Each row was made from one path, in order. Every step used is in the known rows, and no mark comes twice. Write each row's path.
Known rows:
mimini/fugut/teda: [+1.16, +2.15, +0.33, +0.95, -1.52, +0.80, -0.30, -0.30, -0.60, +0.24, +1.08, +2.18, +2.44, -3.10, +0.42, +3.22, -3.30, -0.53, -2.49, -2.76, +1.39, +1.43, -2.77]
gonip/nuzu/beno/fugut/mimini/teda: [-1.03, +3.08, +1.27, +1.05, -2.96, -2.88, -0.89, -0.93, -3.03, -0.62, +0.96, +4.38, +4.06, -2.97, -1.47, +2.52, -0.62, +1.27, -0.62, -0.50, +1.60, +0.25, -2.48]
mamon/nomet: [-0.36, +2.56, -0.20, -1.22, -2.22, -0.07, -2.80, +0.09, -1.32, +0.00, +2.03, +0.95, -0.25, -0.60, -2.73, +2.56, +0.92, +1.67, +1.80, -0.60, -0.83, +0.86, -3.44]
fugut/teda: [+0.36, +1.61, +0.07, -0.05, -1.30, +0.81, +0.95, -0.18, -1.47, -0.38, -0.28, +1.75, +1.52, -1.39, +0.42, +2.91, -2.98, -0.82, -1.34, -2.68, +1.24, -0.10, -2.86]
beno/teda: [-1.56, +1.51, -0.56, +0.12, -1.08, +0.58, +0.75, -0.28, -1.74, +0.50, +0.21, +0.26, +2.74, -1.35, +0.97, +3.97, -0.78, +3.07, -1.90, -2.40, +0.86, -0.18, -0.23]
vuteket/nuzu/gonip: [+0.35, +1.65, +1.23, -1.17, -3.48, -0.46, -0.35, +3.28, -3.81, -1.36, +0.88, -2.19, +0.95, -0.77, -1.59, +2.57, +1.84, +1.00, -1.54, -0.54, +2.92, +1.13, +0.13]
mimini/teda: [+0.13, +3.92, +0.53, +0.21, -2.14, -1.97, +0.46, +0.12, -2.33, +0.62, -0.52, +2.68, +4.33, -0.22, -1.93, +1.75, -1.74, +0.25, -1.54, -1.74, +0.85, -0.11, -1.22]
fugut/mimini/teda/nuzu: [+0.12, +1.59, +0.86, -0.56, -4.89, -1.71, -1.27, +0.58, -5.06, -1.71, -0.75, +1.46, +1.82, -1.23, -1.07, +1.64, -0.03, -1.30, -1.38, +0.06, +0.69, +2.07, -1.53]
gonip/nuzu/beno/teda: [-1.70, +2.26, +1.39, -0.78, -1.22, -1.11, +1.30, -0.20, -1.33, -0.63, +1.10, -0.14, +2.92, -2.12, +0.59, +2.55, -1.17, +4.55, -1.28, -2.25, +2.07, +0.03, -1.34]
fugut/mimini/beno/teda: [-2.15, +3.16, -0.46, -0.36, -1.08, -1.00, +0.90, -0.37, -1.04, -0.51, +0.09, +2.41, +3.92, -2.89, +1.29, +3.90, -0.49, +3.51, -1.40, -2.67, +2.00, -2.34, -0.75]
gonip/nuzu/beno/fugut/mimini: [-1.53, +0.62, +1.71, +1.57, -2.43, -1.70, -2.23, -1.14, -2.23, -1.25, +2.27, +2.47, +0.44, -3.68, -0.03, +2.93, +2.02, +2.17, +0.68, -0.33, +1.59, -0.82, -2.20]
fugut/mimini/teda/nuzu/gonip: [+0.27, +2.04, +0.19, -1.49, -4.36, -0.74, -0.54, +3.06, -4.85, -1.80, -0.23, -1.50, +1.98, -1.34, -1.59, +1.72, +1.90, -0.73, -1.26, -0.61, +3.06, +2.32, -0.04]
beno/teda/nuzu: [-1.13, +0.58, +0.29, -0.33, -3.80, +0.54, -0.07, +0.46, -4.72, -1.37, -0.65, -1.09, +0.77, -0.92, +0.27, +2.61, -0.03, +0.89, -2.14, -0.86, +0.89, +2.19, -0.48]
taba/nomet: [-0.15, +2.62, -0.57, -0.57, -2.29, +0.63, -0.63, -0.15, -1.09, +1.04, +1.83, +0.05, -0.61, +0.04, -1.06, +1.27, -1.01, +1.72, +2.92, -0.29, +1.13, +0.84, -2.58]
nomet/beno/fugut: [-3.26, +3.68, +0.24, +4.24, +0.08, -0.15, +0.25, -1.56, -3.17, +1.54, +1.07, +1.36, +0.03, -1.12, -1.07, +3.66, +1.69, +2.37, -0.35, -1.79, +2.22, -1.57, -0.57]
teda/nuzu: [+0.02, +0.57, +1.23, -0.21, -4.01, -0.15, -0.84, +0.94, -4.51, -1.64, -0.48, -1.29, -0.62, +0.01, -0.76, +0.93, +0.69, -0.85, -1.23, -0.47, +0.61, +1.65, -0.79]
nomet/mamon: [-1.69, +3.13, +0.35, +0.91, -1.22, -1.59, +0.78, +0.77, -2.36, +0.61, +0.99, -1.75, +2.30, -0.97, -0.90, +1.21, +1.41, +0.31, -0.93, -1.58, -0.15, -1.77, -0.18]
beno/fugut/teda/nuzu/gonip: [-0.42, +1.38, +0.07, -0.21, -3.74, +1.27, +0.33, +2.46, -4.99, -1.78, -0.31, -2.06, +0.46, -1.61, -1.19, +2.58, +1.29, -0.78, -1.75, -1.20, +3.72, +2.70, -0.48]
mamon/nomet/beno/teda/nuzu: [-1.96, +2.60, -0.34, -0.63, -2.84, -0.05, -0.24, +0.27, -4.71, -0.74, +0.06, -0.87, +0.22, -1.13, -0.26, +3.24, +0.50, +1.53, -0.96, -0.86, +1.11, +2.07, -1.48]
nuzu/beno/fugut: [-2.44, +3.20, +2.24, +3.01, -1.32, -1.13, +0.48, -1.26, -1.94, +0.88, +0.76, +1.28, +0.57, -1.39, -1.76, +3.07, +1.25, +3.40, -0.69, -2.17, +2.87, -1.24, -0.25]
nomet/taba: [-0.76, +2.18, -1.47, +1.96, -2.69, -1.95, -1.25, +1.01, -2.09, +1.65, +0.86, -0.18, +2.10, +0.99, -2.01, +1.89, +1.16, -0.97, +1.20, -0.52, -0.69, +0.24, -2.99]
nuzu/beno/fugut/teda: [-1.40, +2.79, +1.08, +1.82, -1.21, +0.23, +1.57, -1.28, -1.84, +0.07, -0.05, +2.67, +1.41, -2.42, -0.36, +3.98, -2.27, +1.11, -1.52, -2.86, +3.04, -0.19, -2.62]
teda/beno/fugut: [-2.78, +1.14, -0.76, +4.66, -0.43, -0.68, +0.15, -1.10, -3.46, +0.54, -0.06, +1.60, -0.14, -1.59, -1.56, +3.43, +1.27, +3.13, -1.86, -2.46, +2.57, -0.69, +0.15]
taba/nomet/beno/fugut: [-3.40, +4.29, -0.42, +3.82, -0.34, +0.29, +0.11, -1.72, -2.99, +2.02, +1.69, +1.40, -0.65, -1.08, -1.29, +3.52, +1.06, +2.92, +1.37, -1.13, +2.59, -0.70, -1.46]
gonip/nuzu/beno: [-0.05, +2.65, +3.48, -1.00, -1.72, -2.82, +0.40, +0.44, -0.92, -1.53, +1.73, -0.60, +0.97, -1.04, -1.09, -0.52, -0.29, +2.63, +0.20, -1.69, +2.10, -0.60, -2.22]

Which path is each row?
[-1.66, +3.41, +1.03, -0.72, -0.76, -1.22, +1.78, -0.29, -0.58, +0.69, +0.21, +0.14, +3.03, -1.53, +0.51, +3.64, -0.85, +4.55, -1.64, -3.28, +2.46, -0.95, -0.06]
nuzu/beno/teda
[+0.20, +1.68, -1.49, +1.84, +0.22, -1.55, +0.76, +0.25, -1.24, -0.14, -0.34, +1.77, +1.34, -2.71, -0.13, +2.84, -2.08, +1.56, -3.17, -4.35, +2.75, +0.39, -1.33]
mimini/fugut/teda/beno
[-1.35, +1.59, -0.02, +2.42, -1.43, +1.55, +0.80, -1.35, -2.60, +0.04, -0.02, +2.80, +1.15, -2.30, -0.06, +4.18, -2.29, +0.03, -1.63, -2.26, +1.93, +0.38, -2.67]
beno/fugut/teda
[-1.59, +1.00, +1.61, +1.48, -3.00, -1.71, -2.04, -1.00, -2.74, -0.99, +1.24, +2.25, +0.10, -3.27, -0.15, +3.54, +2.45, +1.75, +0.16, -0.57, +1.89, -0.57, -1.31]
teda/nuzu/beno/fugut/mimini
[-2.20, +3.92, -0.32, -0.06, -0.72, -0.59, +1.98, -0.19, -1.12, -0.07, -0.35, +1.55, +3.90, -1.80, +0.63, +3.42, -1.17, +3.66, -1.99, -3.20, +2.20, -2.12, -0.35]
mimini/beno/teda
[+0.79, +1.02, +0.91, +0.22, -4.05, +0.61, -0.76, +0.50, -3.92, -1.49, -0.06, +0.22, +0.53, -2.15, -0.11, +2.12, -1.77, -1.68, -2.61, -1.10, +1.33, +3.38, -2.29]
mimini/fugut/teda/nuzu
[-1.47, +2.27, +0.45, -0.47, -3.52, -0.32, +0.79, +0.58, -4.22, -1.76, -1.05, -0.21, +1.58, -1.26, +0.09, +2.31, -0.28, +1.31, -2.17, -1.43, +1.86, +0.88, -0.53]
mimini/beno/teda/nuzu
[-0.79, +2.03, -0.19, -1.59, -3.66, -0.09, +0.20, +2.89, -4.24, -2.16, -0.15, -1.99, +1.77, -2.07, -0.36, +2.58, +2.23, +0.91, -1.46, -1.34, +3.77, +1.34, +0.39]
fugut/mimini/beno/teda/nuzu/gonip
[-2.72, +2.39, -0.84, +4.62, -0.74, -1.54, +0.55, -1.20, -3.84, +0.71, -0.54, +2.94, +1.62, -1.73, -2.13, +3.63, +0.38, +2.91, -2.35, -2.53, +2.68, -0.28, -0.19]
mimini/teda/beno/fugut
[-1.32, +3.08, +0.30, +0.26, -4.39, -1.75, -1.71, -0.15, -5.61, -1.10, +0.10, +2.26, +1.17, -1.90, -1.93, +2.81, +0.71, -0.29, -0.41, +0.37, +1.11, +2.30, -2.48]
mamon/nomet/beno/fugut/mimini/teda/nuzu
[-0.47, +2.28, -1.52, +1.07, -0.56, -3.90, +0.25, +0.32, -2.53, -0.30, -1.04, +3.04, +2.64, -1.82, -1.22, +2.34, -0.41, +1.92, -1.96, -3.18, +2.18, -0.92, -0.67]
fugut/mimini/teda/beno
[+0.04, +3.60, +2.95, -1.49, -2.72, -2.37, +1.45, +0.47, -2.01, -1.09, -0.59, -0.22, +0.68, -0.91, -0.90, +1.36, -0.95, +0.97, -1.11, -2.58, +3.21, +0.22, -1.58]
fugut/teda/nuzu/beno
[-1.52, +1.76, +0.34, -0.62, -3.81, -0.61, +0.09, +0.44, -4.19, -2.05, -0.70, +0.41, +1.58, -2.01, +0.52, +2.63, +0.17, +1.11, -1.85, -1.10, +1.75, +0.74, -0.81]
fugut/mimini/beno/teda/nuzu
[-1.76, +3.21, +0.12, +2.30, -1.16, +0.60, +1.71, -1.26, -2.25, -0.38, -0.49, +3.66, +1.98, -2.61, -0.19, +3.81, -2.54, +0.43, -1.75, -2.75, +2.84, -0.96, -2.70]
mimini/beno/fugut/teda
[-2.43, +2.79, +2.41, +2.70, -2.59, -1.10, +0.27, -1.01, -3.46, -0.01, +0.32, +0.58, -0.11, -1.37, -1.85, +2.78, +1.47, +2.70, -1.02, -1.45, +2.99, +0.04, -0.35]
teda/nuzu/beno/fugut
[-2.37, +2.95, +2.96, +2.81, -2.44, -1.67, +0.16, -1.00, -2.98, +0.21, +0.96, +1.39, +0.45, -1.61, -2.01, +3.77, +1.06, +3.67, -1.27, -1.14, +2.93, -0.47, -0.64]
vuteket/nuzu/beno/fugut
[-1.47, +0.01, +0.42, +2.18, -2.32, -0.43, -2.68, -1.20, -2.49, -0.45, +1.61, +2.78, +0.34, -3.14, +0.17, +3.86, +2.26, +1.24, +0.25, -0.39, +0.74, -1.00, -1.39]
beno/fugut/mimini
[-1.03, +2.92, -2.16, +0.83, -3.25, -1.76, -2.96, +0.92, -1.93, +1.61, +2.03, +0.42, +1.35, +0.55, -3.48, +2.65, +1.66, -0.25, +2.82, +0.31, -1.49, +1.55, -4.90]
mamon/nomet/taba
[-0.99, +3.82, +1.02, +1.12, -2.57, -2.99, -0.60, -0.89, -2.50, +0.29, +0.27, +4.58, +4.27, -2.51, -1.54, +3.31, -0.35, +1.34, -0.89, -1.22, +1.81, -0.51, -1.64]
nuzu/beno/fugut/mimini/teda
[-0.97, +2.89, +0.22, +1.56, -2.69, -2.02, -1.18, -0.90, -3.09, +0.21, +0.26, +4.58, +4.09, -2.47, -1.34, +3.43, -0.33, +0.61, -1.02, -0.76, +1.11, -0.10, -1.69]
beno/fugut/mimini/teda
[-0.68, +3.91, +0.82, -0.33, -1.51, -2.63, -0.15, +0.21, -0.55, -1.37, +0.27, +3.04, +2.46, -2.14, -0.13, +1.43, +0.69, +1.23, +0.14, -2.29, +1.99, -3.99, -1.52]
fugut/mimini/beno
[+0.06, +2.31, +1.06, -0.25, -4.50, -1.29, -0.28, +0.72, -5.11, -1.35, -1.19, +0.57, +1.91, -0.20, -1.73, +1.15, -0.69, -1.19, -1.90, -0.42, +0.92, +2.23, -1.17]
mimini/teda/nuzu
[-0.03, +4.23, +3.08, -1.53, -3.46, -3.97, +0.42, +0.56, -2.38, -0.98, -0.41, +0.83, +2.01, -1.16, -1.58, +1.20, +0.09, +1.39, -0.85, -1.79, +2.85, +0.08, -1.05]
fugut/mimini/teda/nuzu/beno
[-0.67, +1.57, +0.88, +0.63, -4.96, -1.42, -1.32, -0.03, -5.62, -1.50, -0.61, +2.00, +1.67, -1.74, -1.35, +2.32, +0.29, -0.85, -1.46, +0.28, +1.07, +2.30, -1.48]
beno/fugut/mimini/teda/nuzu
[-0.75, +2.53, +0.16, -0.24, -3.59, +0.61, +0.96, +2.52, -4.77, -2.05, -0.64, -1.36, +1.02, -1.82, -1.32, +2.40, +1.03, -0.48, -1.76, -1.56, +4.33, +1.75, -0.53]
mimini/beno/fugut/teda/nuzu/gonip
[-2.43, +3.58, +2.31, +2.71, -2.85, -1.63, +0.50, -1.05, -3.79, +0.10, -0.03, +1.56, +1.15, -1.49, -2.25, +2.93, +0.80, +2.51, -1.42, -1.48, +3.16, +0.40, -0.52]
mimini/teda/nuzu/beno/fugut
[-2.05, +3.23, -0.30, +2.73, -0.28, +0.92, +1.47, -1.51, -2.73, +0.69, +0.16, +2.72, +1.00, -2.17, +0.14, +4.41, -2.03, +0.35, -1.27, -2.67, +2.53, -0.48, -2.76]
nomet/beno/fugut/teda
[+0.43, +3.82, +3.08, -0.95, -2.94, -2.26, +0.83, +0.56, -1.53, -0.83, +0.05, -0.02, +1.03, -1.75, -0.91, +1.55, -1.12, +1.12, -1.60, -2.52, +3.27, +0.91, -1.49]
mimini/fugut/teda/nuzu/beno
